Known rows, with every step that occurs:
mezise radi: [-13   7   8  10   7  -9   2   0 -19  -4  -1   5 -32  -6   8   3  -7  -8
  35  -2   0   7  -4   2  -3  -3   8  -6  -3  -5   7   9   4  -2   4  -8
  10  18  11   1  -4  25 -14  -2  -5 -20  -8  -7  -8  16  -6  -7   2  15
   4   3  -5  -2   7]
mezise radi robol: [ -8   5  10  21   4 -19  -5  -3 -14 -10  -3  13 -37  -9  13   0  17 -10
  42  -3  -4  11  -2  -5   4  -2   0  -2  -4  -3  12  12   2  -5   7 -11
  16  -1  16   0  -7  23 -32  -3 -16 -19  -9  -5 -21  20  -1  -9  -2  -2
 -15 -16  -5  -2   9]
pedus duzuk tope momi: [-15  -2 -15 -21   2 -11   7 -12 -30   6  -4  21  -8  -6  32  -4 -19  -3
  16  14   6   3  -3  18  -8 -12   4   0  -3  -7  18  21   2  -4  20 -27
   1  17  15 -12  -4  -6 -28   0  -3 -13   0  -7  19   8  -3 -10  11   9
  40  -8 -13  -8  13]
momi tope: [ -9  14  11  -2  -1   4   0   4 -20  -3   2   9  -1   1  13  -1  11  -5
   2  -1  -2  19   3  10  -1  -5  20   2  -9  -5   8   7   4  -4   8  -1
  -2  12   3 -26 -14  19   0  -3  -5 -11  -5   0 -17  15  -2  -3  -5  22
  -3  -1 -19  -2   9]
duzuk tope momi: [-13   8 -12 -10   5  -2   7  -5 -25   5  -9  22 -13   4  23  -1 -31   2
  27   3   0   3  -8  11  -8 -10  11   7   1  -4   9  16   3  -8  15 -18
   1  23  14 -12  -2  -6 -17  -1  -1   1  -1  -5  31   9  -7 -12   7   6
  33   2 -10 -16  13]
zeged tope radi robol bulep: [-16  11 -19  12   9   7  -5   0  -4 -14   4  28  -2   1  45  -4   9  -4
  34   2 -13  25   5   0  13  -9  12   4  -8  -7  10  -1   6 -11  16   4
  -2  -6  19 -18 -14  10 -36  -9  -9 -27  -1   9  -8  23 -15 -14 -13 -19
   8  11 -19 -27   5]
robol radi kisu: [-19   7  -3   1   9 -18  -4   2  17  -2   2  18  -9 -15  18  -3   3  -6
  -3  -3  -6   6  -5  12 -11  -9   3   4  -9  -4   6  14  12 -10  17  -4
   4  11   9 -11 -12  25 -18   1  -8  -1 -17  -1   2  26   5  -7 -11  -7
   7   4 -11 -41   8]
radi pevife zeged tope: [-20  12  -1  -1  -3 -11  -7 -20   3  -9  10  18 -46  15  31  -2 -26  -7
  23   7  -3  28 -14  -2  -1 -19  10  -2  -2   0  -5   2   6  -4  11  -8
   4  34  -8  -5 -10  23 -12   4 -20  -4  19   0  20  22 -30 -12   5  16
  27  37 -19  -6   1]
zeged tope radi mezise bulep robol: [ -8   9  -8  12   6  20  -2   5 -42 -12  -2  12 -46   1  38  -3 -32 -10
  45   9 -12   2   7  22  -3  -6  12  -1  -1 -10   5  -2   8 -15   8   7
   0  27  22   7   1   3   4  -1   4 -28  -9  -4  -6  25  -3 -11 -17  -9
   5  16  -1 -44   4]
momi tope radi robol: [ -8  19   5  18   5   7  -2  10 -10 -12  -2  20 -12  -8  25  -6  -5  -1
  16  -7  -6  25   7   3   6  -8  11  10 -11  -6  11   9   6  -7  12  -2
   5   5  13 -26 -15  15 -29  -9  -8 -19 -19   2 -51  23   9  -4  -4  14
  -3 -21 -19  -6   9]
mezise radi robol bulep: [-11   6   8  15   7 -16  -8  -4 -20 -12   2  19 -11   0  24   0  23  -8
  47  -1  -8  13  -1  -6   6   1   7   1 -10  -6  18   8   3  -7  13 -12
  18  -7  17  -8  -8  20 -35  -5 -24 -25  -9   2 -15  17  -9 -12  -8  -9
 -21 -11  -6 -13   8]
bulep mezise radi: [ -6   7  13  12   3  -5   1   5 -33 -12  -3   5 -13   1  14   4  -8  -7
  33   5  -1   2  -7   4 -14   1   9  -3  -3  -4   6   5   0  -2  -5   0
  24  45  12  -3  -8  15   2   1   1 -20 -12 -10 -14  16   2  -6  -3  18
 -11 -18  -8  -6   5]
mezise bulep robol radi kisu: [-14   0   3   2   8  -8  -5  10  -4  -4   0  15 -31  -7  14  -4 -21  -7
  19  -4  -6  -4   1  24 -18  -6   4  -4  -3  -5   8   7   9 -16  19  -4
   7  32  13   4  -6  19  -7   2  -6  -1 -21  -9   4  30   7  -9 -24 -21
 -13  -1   3 -63   4]
pevife radi mezise bulep: [-11   7   7   2  -4   3  -3   1 -24 -13  -4  13 -26  -3  22  -2 -18 -11
  32  18  -9  -6  -3  17 -13   5   6  -8   2 -10  -3  14  10 -13   4  -7
  -6  37   7   3   7   8  16   7  -8 -25 -18 -12   1  22 -11  -6  -2  16
  -6  24  -3 -27  11]
bulep mezise: [ -5   8   8   1   0   0   0   2 -10  -6   0  16   8   2  15   2   4  -7
   5   7   1   4  -6   6 -15  -2   9   1   0  -4   6   1   4  -3  -1   7
  14  32   6 -15 -11   4  10   1   7  -7  -3  -6  -4  13  10  -6 -12  14
  -6  -6 -14 -13   5]
pevife zeged: [-17  13   8 -10   5 -15  -3  -2  -4   0   4  18 -18   5   7   1 -10  -8
   5   3   1  15  -9   3   0 -13   3   0  -3  -1   5   3   6   2   4 -13
   9  25  -4 -11  -5  18 -23   1  -8  -9   7  -3  -9  22  -2  -9   4  21
  -2  13 -16   0   1]
pedus duzuk tope radi: [-15   1 -12 -12   9  -7  11  -2 -17   1   2  19  -6 -11  32  -8 -16  -6
  15   7  10   8   3  19  -6 -10   4  -3  -4  -4  15  10   5  -3  16 -15
  -3  28  13 -11  -6   7 -36  -3   3 -25 -13  -5   6  14  -4 -11   5  18
  24  -6 -18  -4   2]
pedus duzuk tope: [-13  -3   0 -19  -1 -15   5 -11 -21   3   3  21   3  -6  29  -6   8 -11
   7  10   9   7   1  20 -10  -5   4  -7  -1  -3  18  15   2  -3  15 -16
  -1  20   8  -9  -9   8 -22   2  -6 -15   1  -5  17  11  -2 -11   2  12
  17  -2 -16  -1   7]
zeged tope radi robol bulep mezise: [ -9   9 -14  12   6  13  -6   3 -18 -20   3  27  12   7  56  -4  -5  -3
  28   9 -15  21   2   5   2  -5  12   6  -8  -4   9  -4   3 -12   9  12
  15  20  20 -21 -17   1 -16  -6  -4 -29  -4   4 -13  21  -2 -14 -16 -15
  -9 -14 -22 -29   5]
radi pevife zeged: [-21  13   8  -3  -1 -24  -6 -11   6  -5   6  16 -34  13   7  -1 -24  -6
  20   1   0  21 -19  -9  -5 -15   3   2  -3  -1  -1   1   9  -1  10 -16
  10  35 -10  -4  -9  22 -21   3 -20   2   4  -3   3  20 -13  -7   4  27
  13  18 -10   2  -4]
duzuk tope: [-12   8   2  -7   3 -10   6  -5 -17   2  -1  21  -8   2  21  -2   0  -4
  15   2   3   8  -2  17  -8  -5   8   0   0  -1   8  10   4  -5  12  -9
   3  33   7 -11  -5   8 -14  -1  -4   0  -1  -4  31  13  -9 -13  -4  14
   9  12 -11  -7   9]
pedus duzuk tope zeged: [-10 -12  14 -26  -1  -9   6 -17 -17   5   4  23  17  -3  20  -5  20 -24
  24  16   6  17   6   7 -10  -6   4  -8  -1   0  16  10   5  -4  18 -17
   0   7  12  -7 -12  19 -24  -3  -7 -16   1  -8  20  14 -10 -13  12   1
  20   6 -11  -9  11]
mezise bulep robol radi: [-14  -8   4   1   4  -1  -1   9   0   2  -1  20 -28  -2   6  -3 -25  -2
  28   4  -2  -7   7  14 -22  -3  11  -3   6  -3   4   6   8 -13  11   2
   5  30  11   4  -9  11  -8   0   2  -5 -12  -9   9  21  -9  -6 -22 -13
  -3  -1  -7 -47   0]
pedus duzuk tope radi robol bulep mezise: [ -9   0  -4  -9   4  -6  -1   0 -29 -15   4  33  34  -2  60 -12   4  -3
  28  14   5  12   2  16 -10   0   2   2 -10  -5  26   4   2  -9  17  -6
  17  29  20 -21 -15  -5 -41  -5 -11 -35 -19  -2 -12  17   4 -16 -11  -4
 -11 -38 -25  -8   4]
robol bulep mezise radi: [ -9   5  11   7   5  -1  -1   3 -38 -13   2   8  12   8  24   3   7  -6
  36   6  -4   6  -6   4 -12   5  14  -1  -9  -5   9   1   2  -4  -1  -1
  26  35  11 -12 -12  15   0  -2  -7 -27 -13  -4 -10  12  -9 -11  -9   5
 -23 -15 -13 -14   4]
radi pevife zeged tope duzuk: [-20   6   2 -11  -3 -15  -3 -21  -6 -14   6  21 -13  20  39  -3   4 -10
  32   7 -14  17 -19 -12   3 -13  14  -2  -7   0  -5   3   6  -4  17 -13
  16  41   1 -15 -13  32 -15   3 -15  -5  19  -2   4  13 -42  -8  14   5
  48  25 -19  -2  -2]
radi mezise bulep robol: [ -6   8  12   8   1  -6  -6   5 -37  -2  -3  15 -34   2  20   0 -14 -16
  36   9  -7  -6   1  21 -10   1   9  -3   1  -9  12   3   8 -11   6  -1
  10  17  15   8   1   2   8   3  -4 -11 -11  -6   1  18   6  -8 -24   0
 -19  11   8 -29   6]
bulep robol radi pevife zeged tope: [-22  -5   0   3   1 -24 -11 -13   1  -3   8  22 -51  16  36  -6 -36  -2
  15   4  -8  14  -3  -3 -12 -20  12   1  -1   2  -5   2  10 -12  14  -4
  10  40   2   5 -17  24 -28   1 -19   6  11  -1  13  32 -26 -12  -7  -7
  30  26 -31 -30  -2]
momi tope zeged: [ -5   7  25  -9  -3   8   0  -3 -14  -1   2  12  19   2   4   0  15 -17
  18   4 -10  26   7  -4   0  -7  19   2  -8  -2   7   5   6  -6  12  -4
   3   4   7 -19 -19  26  -2  -7  -6 -13  -6  -4 -15  18  -1  -5   8  12
   1  11 -20  -6  12]

Rows:
[ -8   3   7   2   3   0  -1  10 -18   1  -3  13 -18   8   3   1 -23  -8
  33   2  -4   1   3  11 -13  -4  10  -4   7  -4   7   0   4 -10   9   1
   7  25  11   4  -4   8   1   2   4  -4  -5 -10   3  18  -2  -7 -22  -7
 -15   3   6 -33   1]
mezise bulep robol
[ -8  -1  19 -14   1  -1   6  -9 -14   5   0  22  12   2  13  -2   9 -16
  24   6  -3  18   4   6  -8  -6  10   0   1   2   8   5   6  -7  14  -7
   6  17  15  -9 -11  20 -12  -4  -6  -1  -3  -7  34  16  -9 -14  11   3
  17  17 -11 -14  12]
duzuk tope zeged
[ -2   5  17  23   0  -9  -7   1 -31 -18  -4  12 -22  -3  28   0  10  -8
  36   4  -2   8  -5  -5  -7   3   0  -1  -4  -2  11   8  -2  -6   0  -2
  27  24  19  -4 -10  19 -10   0  -8 -21 -15 -10 -21  19   8  -7  -9   3
 -28 -35  -5  -1   8]
bulep mezise radi robol
[-15   7   6   5   4  -5  -4   1   3   0   1  22 -19 -14  28  -4  -5 -10
   2   8  -5  -5  -2  13 -14  -2   9   4  -7  -6   9  17  14  -9   4  -2
   3  11  10 -10  -9   9 -10  -1  -8 -15 -12   2  -2  18   1  -4 -10   3
  12   8 -18 -27   8]
robol radi mezise
[ -5   9   9   8   1  -6 -11   4 -12 -11   3  29  29   7  29  -1  24  -7
  21   7  -7  12  -4  -3  -5   3   8   6  -4  -3  16  -1   4  -9   8   5
  21  10  13 -22 -16   1 -13  -2 -11 -15  -5   3  -5  13   4 -11 -24 -15
 -40 -19 -16 -14   6]
radi robol bulep mezise
[ -4  17  11  11   5  13  -2  18 -47 -11  -4   6 -23   3  24  -5 -33  -5
  34   5 -11   9   8  28  -6  -2  18   4 -10 -12  10   3   9 -12   8   2
   1  30  14  -4  -4   4   7  -4  -2 -25 -30  -3 -44  24  11  -4 -19  14
 -17  -9  -4 -27   6]
momi tope radi mezise bulep robol
[ -5  17  10   7   4  13  -6  16 -28 -20   0  23  35   5  42  -7  -4   0
  23   2  -7  25   4   5   1  -1  17  13 -15  -7  15   0   3  -9   9  10
  18  25  13 -38 -22   5 -20 -10 -10 -27 -24   5 -50  19   9  -7 -20   7
 -30 -37 -27 -13   6]
momi tope radi robol bulep mezise
[-12   7  11  17   1 -10  -6  -4 -27 -16   4  10  -2  16  26   1  -1  -5
  57   6  -6  14 -18 -10 -17   4  16  -1  -7  -5   7  -1   5  -7   4  -4
  25  42   7  -9 -13  19   3   0 -24 -16 -20  -5  -2  13 -16 -10 -12  16
 -10 -10  -3  -4   1]
robol bulep mezise radi pevife
[ -9  14   6   3  -2   8  -1   2 -21 -10  -2  15 -27  -7  14  -1  -7 -14
  31  13  -5  -3  -7  20  -8   6   8  -6  -1 -10  11  11   8  -8   4  -2
   0  20   7  -5   2   6  15   4  -8 -19 -12  -2   8  13  -4  -7 -12  10
 -10   7   8 -24   6]
radi mezise bulep
[-12   1   4   9  -2 -15  -8   0   0  -6  -4  23 -11  -3  23  -3  11  -6
  10   1 -11  10   2  -5  -2  -7  -3  -2   3  -3  -4  12   7 -11  12  -4
   4  12  11  -6  -6  17 -27   1 -13 -13  -6  -8 -16  28  -4  -5  -2  -3
  -4   9 -17 -17  11]
pevife radi robol
[ -9   3  12   6  -3  -8  -8   6 -34  -5  -6  13 -24   5  28  -2 -28 -13
  30   9 -16  -6   6  21 -16   3   4  -6   3  -8  -3   9  10 -17   7  -4
   3  39  17  14   5   5   9   6  -6 -20 -16 -14 -13  27   0  -7 -15   2
 -18  23  -2 -40   9]
pevife radi mezise bulep robol
[-14  -1   9  13   7 -15  -8   3 -11   2  -1  22 -23  -4  21  -4  -2 -12
   4   1  -9  -9   4  13 -14  -5   9   5  -5  -8   8  10  14 -14   6   2
  11   9  19  -1 -11   7 -13  -2  -8  -9 -10  -2 -14  24  10  -3 -21 -14
   5   7 -17 -37   7]
bulep robol radi mezise
[-16  10 -20   6   8  12   6   0   1  -6   2  12 -30  -5  31  -1 -22  -4
  18   3  -5  15   1   7   3 -15  15   1  -2  -4  -1   1   6  -6   9   4
  -5  16  11  -9  -7  14 -14  -4   8 -20   0   0   1  21 -15  -9   0  11
  27  24 -17 -22   5]
zeged tope radi
[-14   8   0   7   5 -10  -9  -2   4  -6   3  30  15   4  24  -1  23 -10
  20  -1 -12  16  -1  -6   6  -4   7   3  -5  -5  16   3   7  -8  16  -6
   8 -12   9 -19 -14  12 -32  -4 -17 -13  -2   8   2  15  -5 -10 -19 -14
 -21  -2 -11 -18   5]
radi robol bulep
[ -9   9   5  -3   3   4  -3   4 -13  -7   4  20  37  10  27   2  11  -7
  15   9  -7   9  -8   4 -12   1  16   4  -5  -5   9  -4   5  -6   2   9
  18  29   6 -23 -15   1   5  -1  -1 -12  -3   0   3  10  -1  -9 -21   4
 -18  -5 -14 -17   3]
robol bulep mezise
[ -9   1   9   6  -1  -9 -12   2 -14 -13   0  28  30  11  38  -2   8  -3
  16   7 -11   9   0  -5 -10   3   4   0  -2  -4   0   4   6 -15   9   5
  16  33  13 -18 -12   2 -14   0 -12 -20  -9  -6 -12  24  -3  -9 -16  -7
 -27  -6 -26 -20   9]
pevife radi robol bulep mezise
[-20  -4  11  -2   1 -17  -8   1   5  -1   4  25 -60  11  13  -6 -45   0
  37   6  -2   3  -8  -1 -25 -11   5  -3   2   1  -1   3  10 -11  12 -12
  13  50  -3   6  -9  19 -22   4 -19   1 -10 -10   5  28 -22  -9 -12   1
   0   4  -9 -34  -7]
mezise bulep robol radi pevife zeged
[-22   2  -1   9   0 -11  -4  -5  28  -2   3  20 -34  -5  11  -5 -11   0
  18   1  -2   4 -12  -9 -20 -10  13   1   1  -3   0  12  12 -10  12  -4
   2  19   0 -12 -16  21 -17   0 -18   4 -11  -2  14  15 -21  -2  -8   7
  25  14 -14 -16   1]
robol radi pevife
[-18  19 -10  -2   8   1  -3  -5 -21 -15   5  20 -42   1  42  -4 -38 -10
  13  12  -6  18  -5  14   9 -16   7   5 -11  -6   3   4  10  -4   4  -6
   2  26   9  -5  -2  13 -15  -1  -7 -33   2   2 -13  28  -7 -12   8  19
  20  27 -21 -15   4]
pevife zeged tope radi mezise
[-15  18  -7  -5   5  16   0   2 -26 -19   5  14 -58   0  38  -5 -51  -9
  38  20  -1  12  -6  26   2 -10   8  -4  -7  -7   3   4   8  -6   3  -5
   0  37   5   1   4  11  -3   2  -8 -38  -5  -3  -4  26 -17 -14   4  19
   4  21  -6 -22   2]
pevife zeged tope radi mezise bulep
[ -8  -1   1  -6   6  -5   3   3 -59  -4  -3  21 -24  -5  47 -11 -32 -11
  41  15   4  -6   7  40 -15  -1   2  -3  -2 -10  21   9   7 -10  15 -12
   1  38  23   8   3  -3 -16   0  -2 -31 -24 -10  -5  21   5 -14 -11   3
   3  -9   1 -21   2]
pedus duzuk tope radi mezise bulep robol
[-19  20   6   0   3  -6  -2   4  -9 -12   5  11 -27   7  19  -7 -51   2
  21  -3  -2  32 -12  -2  -1 -18  12   8 -15  -3  -1   3   9  -1  12 -14
   6  42  -7 -19 -14  24 -23  -4 -21 -12 -17  -2 -39  27  -9  -6  10  47
  11   0 -22  11  -3]
momi tope radi pevife zeged
[-18  13 -10   6   7  -4  -5  -2  -6 -13   3  24 -43   2  37  -5 -22  -3
  18   5  -4  30  -2   1  15 -21   1   2  -5   0   2   3   5  -4  11  -5
   4  16  11  -9  -8  15 -45  -5  -8 -25   7   1 -19  33  -8 -13   7  -1
   8   5 -24 -12   3]
pevife zeged tope radi robol
[-11  15 -13   8   5  30   2   2 -25 -17   1  12 -49  -7  38  -4 -44 -10
  43  17  -7   5  -2  25   1  -3  15  -2  -4 -11   6   6   8 -11   5   6
  -8  25  16  -3   1   6   7   1   1 -34 -11  -1   0  20 -15 -11  -5   9
  15  22   0 -34   6]
zeged tope radi mezise bulep
[-20  12 -14  -6   8   4   2  -1  -6  -7   6  14 -31   4  25  -2 -38  -4
  14   6   1  25  -4   7   8 -20   7   1  -7  -2  -1  -1   5  -2   6  -3
  -1  31   4  -6  -5  19 -27  -2   2 -23   8  -1 -12  28 -14 -12  11  18
  21  22 -27 -11  -1]
pevife zeged tope radi
[ -8  10  -1   4   9   1   1   7 -33 -14  -2  36  27   5  47  -7  -4   3
  30   4  -4  12   0  11  -8   1   6  12  -6  -3  16   3   4 -11  12   4
  20  35  20 -22 -13  -5 -26  -7  -9 -21 -22   0  -3  17   0 -18 -14  -1
 -16 -29 -17 -17   4]
duzuk tope radi robol bulep mezise
[-17   4   4   3  11 -22  -9   7   5   2   1  16  -9  -7  24  -3   1  -8
  -3 -12 -11   1   2  14 -16 -11   3   4  -6  -4   5   6  12 -13  20  -2
  11  18  15  -1 -13  21 -17  -2  -6   7 -13  -5  -4  33  17  -9 -19 -20
  -3   4 -11 -49   6]
bulep robol radi kisu
[-15   7   8  19   2 -16  -1 -11 -15  -9   0   3 -45   4  12   1 -11  -5
  49  -2  -3  11 -15 -11  -9  -5  10  -3  -3  -4   1   6   6  -5   8 -17
  12  25   5   3  -8  28  -9   0 -20  -7 -15  -5  -1  15 -18  -5   0  22
   4   8   1   4   3]
mezise radi pevife
[-18  -6   6  16   3 -22  -8  -2  13   3   1  21 -31   4  17  -4 -12  -1
  17  -5  -9   5  -4 -10 -22 -11  12   4   3  -2  -1   5  13 -15  14   1
  11  25   8   1 -18  17 -20  -2 -13  12 -10  -4  -1  22  -8  -3 -18  -5
  19   8 -16 -30  -2]
bulep robol radi pevife
[-11  10  -4   7   8  -4   4   4 -10  -6  -6  27 -24  -7  36  -7  -5   0
  25  -3   1  15   2  11  -1  -7   1   8  -1  -2  13  11   6  -9  15  -9
   7  23  20  -9  -7   9 -44  -6  -9 -12 -17  -4  -1  20   3 -13  -1   1
   3 -16  -7  -9   6]
duzuk tope radi robol
[-25  17  -4   1   7 -16  -1  -3  13  -8   4  15 -41   6  13  -3 -40  -1
  29   2  -2  24 -19 -12  -5 -19   3   7  -6  -1  -3   0  11  -1  10 -11
   9  37  -4  -7  -7  22 -32  -2 -14  -9 -11  -3 -19  24 -11  -5   9  36
  23   5 -12   5  -7]
tope radi pevife zeged
[-13  13  -5   0   7   0  -9  -2 -24 -22   8  31   4  13  55  -5 -16  -3
  25  12  -5  26  -3   4   5  -9   4   6 -10  -1   9  -6   3  -7   7   4
  21  36  11 -19 -14   6 -33  -4 -10 -33   4   5 -16  28  -8 -17  -6  -5
 -14 -10 -31 -20   1]
pevife zeged tope radi robol bulep mezise
[-22   4  -7 -17   5 -26   4 -11 -12  -4   8  21 -28   3  36 -11 -32  -3
  25  10  11  18 -14   5  -9 -17  -2   0  -7  -2  11   7   7   0  18 -29
   7  49   0  -4  -9  15 -47   0 -19 -16 -11  -6  -1  23 -17 -15  17  35
  29   0 -19  12  -5]
pedus duzuk tope radi pevife zeged
[-20  -8   2  -1  -3  -6  -9  -6  -2  -7   6  22 -65  17  33  -6 -44  -1
  40  12  -1  10  -5   6 -17 -16  12  -7   2   2  -3   2   7 -15  13  -4
   5  55  -2   8 -10  22 -15   4 -20   1   5  -8  19  31 -35 -13  -8 -11
  15  25 -15 -39  -3]
mezise bulep robol radi pevife zeged tope
